What can hang from each mark
J_658: J_515 J_736
J_966: J_515 J_736
J_442: J_21 J_772
J_505: J_515
J_772: J_442
J_736: J_21 J_658 J_772 J_966
J_515: J_505 J_658 J_966
J_21: J_736

Each row was made from one small tree. Brackets hold a mark, then the marks that hang from it, in the order of their numbers. Every link used is in the known rows. Write each row's tree.
Known rows
{J_21 J_736}: [ 17   0 -11   6  -1  -3   7 -12   7   2  -1   8   1   2 -15  -4   1   1
   2  -1   4  -3  -7]
{J_772 {J_442 J_21}}: [  1  -9 -15 -29 -12  -9   4 -11  13  17  10 -24  27  -1  -9   0  -7   6
   1 -15   4 -27   7]
{J_442 {J_21 {J_736 J_658}} J_772}: [ 20 -11 -32 -15  -6   0   1  -5   3  16   8  -6  15   6 -38 -23 -21 -16
 -13 -21   6 -24   0]
{J_736 J_658 {J_966 J_515}}: [  1  -7  10  33  52  26  15  25  -3 -16  18  16 -20  -9   0   5   2  -6
   0 -15   1 -23 -19]
{J_772 J_442}: [  1  -5  -5 -13   2  -6   6 -14   5   4   7 -14  24   0   6   7  -2   8
   3 -10   0 -22   2]
{J_966 J_515}: [-10  -8  -3  17  26   5  17  12  -3 -19  15  17 -10   3  12  -3  -6  12
   4   0   6  -3 -14]
{J_442 J_21}: [ -3  -9 -17  -9  -7  -4  13   1   2   5   5 -11   4  -8 -15  -7  -3  12
   0  -5   6 -12   7]
{J_658 J_515 {J_736 J_21 J_772 J_966}}: [ 18  24  23  15 -20  -5  -6 -12   4  -2  -6 -13  -4 -20   2   9  17   9
  10  -4  -3   2  -5]
{J_505 {J_515 J_658 J_966}}: [-31  -5 -13  -3  -2 -12   8  18   2 -12 -13   1  -1   6  21 -16  -2  -9
   5  16   7  30  26]
{J_736 J_21}: [ 15   8  -6  -3  -3  -4   0  -5  -7   3   4  -4   5 -11  -5   6   4  11
   5   1   2  -2  -1]
{J_442 {J_21 J_736}}: [ 14  -6 -25 -12 -16  -6   6  -8  13  12   4  -4   2   0 -28 -12  -5  -1
  -2  -8   8  -9   0]
{J_658 J_515 {J_736 J_21 J_772}}: [  7  22  15   2 -27 -17  -5 -10  -4  -3  -4 -11   7 -13   6   6   8  19
  15   9  -1   1   1]
{J_736 {J_772 {J_442 J_21}}}: [ 17  -2 -12 -28 -21 -11  -8 -24  10  10  -1 -35  28   9   3  13 -10   6
   1 -13   9 -17   8]
{J_658 {J_515 J_505 {J_966 {J_736 J_772}}}}: [-29   9   5 -14 -19   9 -28  11 -18  -8 -17  11  -5   7   3  13   0   5
   1  13 -24  14  15]
{J_442 {J_21 J_736} J_772}: [ 18 -12 -36 -18 -23  -8   3 -19  10  17   4  -8  14   9 -31 -28 -20 -13
 -14 -17   8  -7   1]
{J_966 J_515 J_736}: [ -9  -4   5   8  32  14  17  15  -4  -2   9  16 -11   8  11   9   3  20
  -5   0  -3   0  -9]
{J_658 {J_515 J_505}}: [-27  -3   3  -3 -14  -2  -8   4 -17 -13  -7  24 -11 -10  -6  -2   6   6
   4  12 -14  10   0]
{J_658 {J_515 J_505 J_966} {J_736 J_21}}: [-34  14   6 -15 -25  -6 -10  18 -16  -4   1  12  -7 -12  -6 -11   4   5
   9  19 -15   6  12]
{J_515 J_505 {J_658 {J_736 J_966}}}: [-27 -10  13  23  -2  -7  24  -2  -5   2  -2  14 -20  -7   4 -23  13  -1
  -7  20  -1  27   1]
{J_736 J_658}: [ -3  -4  -1  13  30   8  15  18 -16  -9   9   3   3 -12  -7   7   3  10
   8   1  -2 -29   1]
{J_772 {J_442 {J_21 {J_736 J_658 J_966}}}}: [ 25  -6 -11 -21   3   5  -3  -9  23  23  10 -19  20  -2 -29   2  -3 -19
  -5 -25   3 -38  -5]
{J_505 {J_515 J_658}}: [-15 -10  -9   1  -3 -15  19   5  -1  -9 -16   1  -5  -1  16 -15   8  -2
   1  16  12  34  15]
{J_736 J_21 J_966}: [ 27   8   5  13   4  11  -2  -9   3   3   0  -8  -5 -17  -6   9  12  -1
   2 -13   0   1  -8]
{J_505 J_515}: [ -7  -9 -11  -5   2  -3  18   5  -6 -15 -12  -7  -7  -3   9  -3  11   4
   1  10  11  17  14]
{J_772 {J_442 {J_21 J_736}}}: [ 16  -6 -22 -33 -18 -11  -1 -21  24  22   8 -19  25   7 -22  -4  -9  -6
  -4 -17   6 -25  -1]
{J_442 J_772}: [  2  -9 -16   5   1  -1  11 -12  -9  -4   3  -2  14   2   1 -15 -12   2
  -6 -12   1  -4   2]
{J_505 {J_515 {J_658 {J_736 J_21 J_966}}}}: [ -3   1   7   7  -5 -13  23   0   8   4 -11 -12 -13 -12  13 -17  19  -6
   0  13  13  36  12]

Which tree is each row?
[-26  12   2 -23 -18   7 -30  18 -18   5  -8  20  -4  -3  -9  11   3   3
   0  11 -26  12  13]	{J_658 {J_515 J_505 {J_966 {J_736 J_21}}}}
[-38 -16   6  16  13 -11  26  16  -7 -10  12  31 -23   9  17 -30  -6   6
  -5  28   8  25 -10]	{J_966 {J_515 J_505 {J_658 J_736}}}
[ 27   1   1  24  25  16   6   0   6   3   3   7  -9  -9 -24   3   8 -14
  -1 -12   0 -20 -12]	{J_21 {J_736 J_658 J_966}}
[-30 -18   0  12  14  -6   9  12  -6 -13   8  37 -20  13  14 -20 -12  -2
  -6  19   6  30 -12]	{J_966 {J_515 J_505 J_658}}
[-42   1  -3  -7 -15   4 -19  16 -17 -15  -6  24  -7  -5  -3  -5  -2   0
   9  11 -19   9   9]	{J_658 {J_515 J_505 J_966}}
[  1   4  -9 -36 -14   5 -17   0   7  16  -3 -31  27  15   3  20 -10   6
  -3 -11  -7 -18  23]	{J_515 {J_966 {J_736 {J_772 {J_442 J_21}}}}}
[-41   2   2 -14  -9  10 -17  20 -18  -3 -10  22  -7  -2  -3   6   6   6
  -1  11 -28   8  13]	{J_658 {J_515 J_505 {J_966 J_736}}}
[-21  12   3   6  -7 -18  10  13   4   7   8  -1  10  -7  13 -17  -6   6
   9  15   1   9  16]	{J_515 {J_658 {J_736 J_21}} J_966}
[  9  27   5  -7  -6   4 -38  18 -12  -8  -1  -6  14  -7   0  23  -9  -2
  15  -1  -8 -18   8]	{J_736 J_21 {J_658 {J_515 J_966}} J_772}
[-20  -4 -10 -17   5   9  10  21  -7  -6 -13 -10  -5   4  10   4  10   2
  -3   9  -3  15  27]	{J_505 {J_515 {J_966 J_736}}}
[ 47  15  13  -7   8  10 -27 -16   4  10   1 -34  19  -4   0  31   2 -12
   2 -20   4 -28  -7]	{J_736 J_21 J_658 {J_772 J_442} J_966}
[-11 -13   5  22  23  19   8   5  -5 -17   5  23 -30   2   3  -6   2  -7
  -7  -2   1  13 -18]	{J_736 {J_966 {J_515 J_505}}}
[-16  -9  10   2   8   1  -5   4 -10  -1  -7  22 -18  28  23   3  -7   5
 -13  22  -1  37  -7]	{J_966 {J_515 J_505 J_658} {J_736 J_772}}
[ 34   3   2  24   8   8  -8 -18  19 -11  -1   6 -16  17   2   3  -3 -13
  -4 -12  11  10 -25]	{J_21 {J_736 J_772 {J_966 J_515}}}
[-13  -7  17  23 -10 -12  12 -12  -4  -1 -12   2 -18   2  15 -16   8  -2
  -6  20   4  31   2]	{J_515 J_505 {J_658 {J_736 J_772 J_966}}}
[-28   2   4   5   8   1   4  17   0  10  -3   8   7   5  14  -1  -4   7
  -1   5 -13  11  20]	{J_515 J_658 {J_966 J_736}}
[  6   1   5  13   6  16 -14   7  -2  -2  -6  27 -18 -12 -31  -2  10 -21
  -2  -3 -12  -4 -12]	{J_21 {J_736 {J_658 {J_515 J_505}} J_966}}
[ 18  -2  -8 -27  -1  -1 -11  -5   2   8   4 -33  29   5  -4  18 -12  -1
   2 -11   8 -41   8]	{J_736 J_658 {J_772 {J_442 J_21}}}
[ 24  12  12  -3  28  17 -10  17 -11   0   9   1  -4  10   8  30  -3  12
  -5   1   3 -12 -10]	{J_966 J_515 {J_736 J_21 J_658 J_772}}
[ 18   1  -3 -32 -14  -1  -6 -16   7  22  -5 -34  25  12   3  24   0  15
  -9 -11  -2 -17  12]	{J_966 {J_736 {J_772 {J_442 J_21}}}}
[ 11  24  15 -18 -30 -20 -12 -18   6   8  -1 -23  24  -7  10  11   4  13
  13   0  -2 -13   3]	{J_658 J_515 {J_736 J_21 {J_772 J_442}}}
[ 35  14   0 -25 -22 -13 -24 -30   5  10  -3 -32  30   6  10  22  -5   4
   4  -7   7  -8   0]	{J_736 J_21 {J_772 J_442}}
[ -8  17  10   2 -15 -13  10   3  -4   0   4   1   4 -24  -3  -4  14  20
  13   6  -7  -6   1]	{J_658 J_515 {J_736 J_21}}
[ 13  -1  15  14  10  -2  -8 -19  23  -3   0  -8   7  18  32   7 -10 -12
  -3 -17   8   8 -16]	{J_736 {J_772 J_442} {J_966 {J_515 J_658}}}
[-10 -13   8  24  44  27   8  24 -13 -17  12  24 -31  -4  -6  -2   2 -13
  -5  -1  -2  -8 -19]	{J_736 J_658 {J_966 {J_515 J_505}}}
[  2   4  18  16   4  17 -23   4 -17 -16 -12   7 -14 -11  -5  18   8 -11
   2  -2 -11  -3  -5]	{J_736 {J_658 {J_515 J_505}} J_772 J_966}
[ 24   4  13  28  23  19  -3  -1  -7 -11  -3 -14  -4  -9   2  21   6  -4
   3 -12   2 -20  -3]	{J_736 J_658 J_772 J_966}
[-29  -4  -7 -10   3  -3   9  20  -2   0 -17  -1  -2   8  20  -4   7  -3
  -4  16  -2  32  30]	{J_505 {J_515 J_658 {J_966 J_736}}}
[-22  -7   9  10 -16 -22  13  -8 -11  -2  -8   4  -8   6  17 -17   2   8
  -3  32   5  30   8]	{J_515 J_505 {J_658 {J_736 J_772}}}
[ 30  -1 -21 -14 -28  -9  -6 -18  14  10  -4 -13   7   9 -20  -3  -8  -2
  -3  -6  12  -4  -2]	{J_442 {J_21 {J_736 J_772}}}
[ 12  -4   2  31  17   2   6  -7  23  -1   6  27 -16   9   0 -14  -4 -16
  -5 -10   7  17 -25]	{J_21 {J_736 {J_966 {J_515 J_658}}}}
[  3   7  15  23   0 -12  21  -6   9  13   4  -3  -4 -18   7 -13  12   3
   3   3   4  13  -2]	{J_515 {J_658 {J_736 J_21 J_966}}}
[ 18   0  14  33  39  23  -1  10  -4 -21   6   2 -15   3  12  15  -2  -7
   0 -14   7 -15 -18]	{J_736 J_658 J_772 {J_966 J_515}}
[  9 -10  -3  17  11  12   0  -3   9  -8   4  28 -29  10 -13 -11   2 -17
  -9  -1   3  16 -25]	{J_21 {J_736 {J_966 {J_515 J_505}}}}
[  7   0 -14 -33 -12  -6 -13  -2  17  19  10  -8  26  -3 -28   2  -7  -9
   3 -17  -3 -39  -1]	{J_772 {J_442 {J_21 {J_736 {J_658 J_515}}}}}
[ 40  10  10  -5   1   6 -24 -22  17   2   5 -19   8  12  16  20  -7 -10
  -1 -21  10  -2 -18]	{J_736 J_21 {J_772 J_442} {J_966 J_515}}
[-36 -13   6  11  -7 -19  25   3 -11   2  -2  16 -13  -3   8 -26   7   9
  -4  31   0  24   7]	{J_515 J_505 {J_658 J_736}}
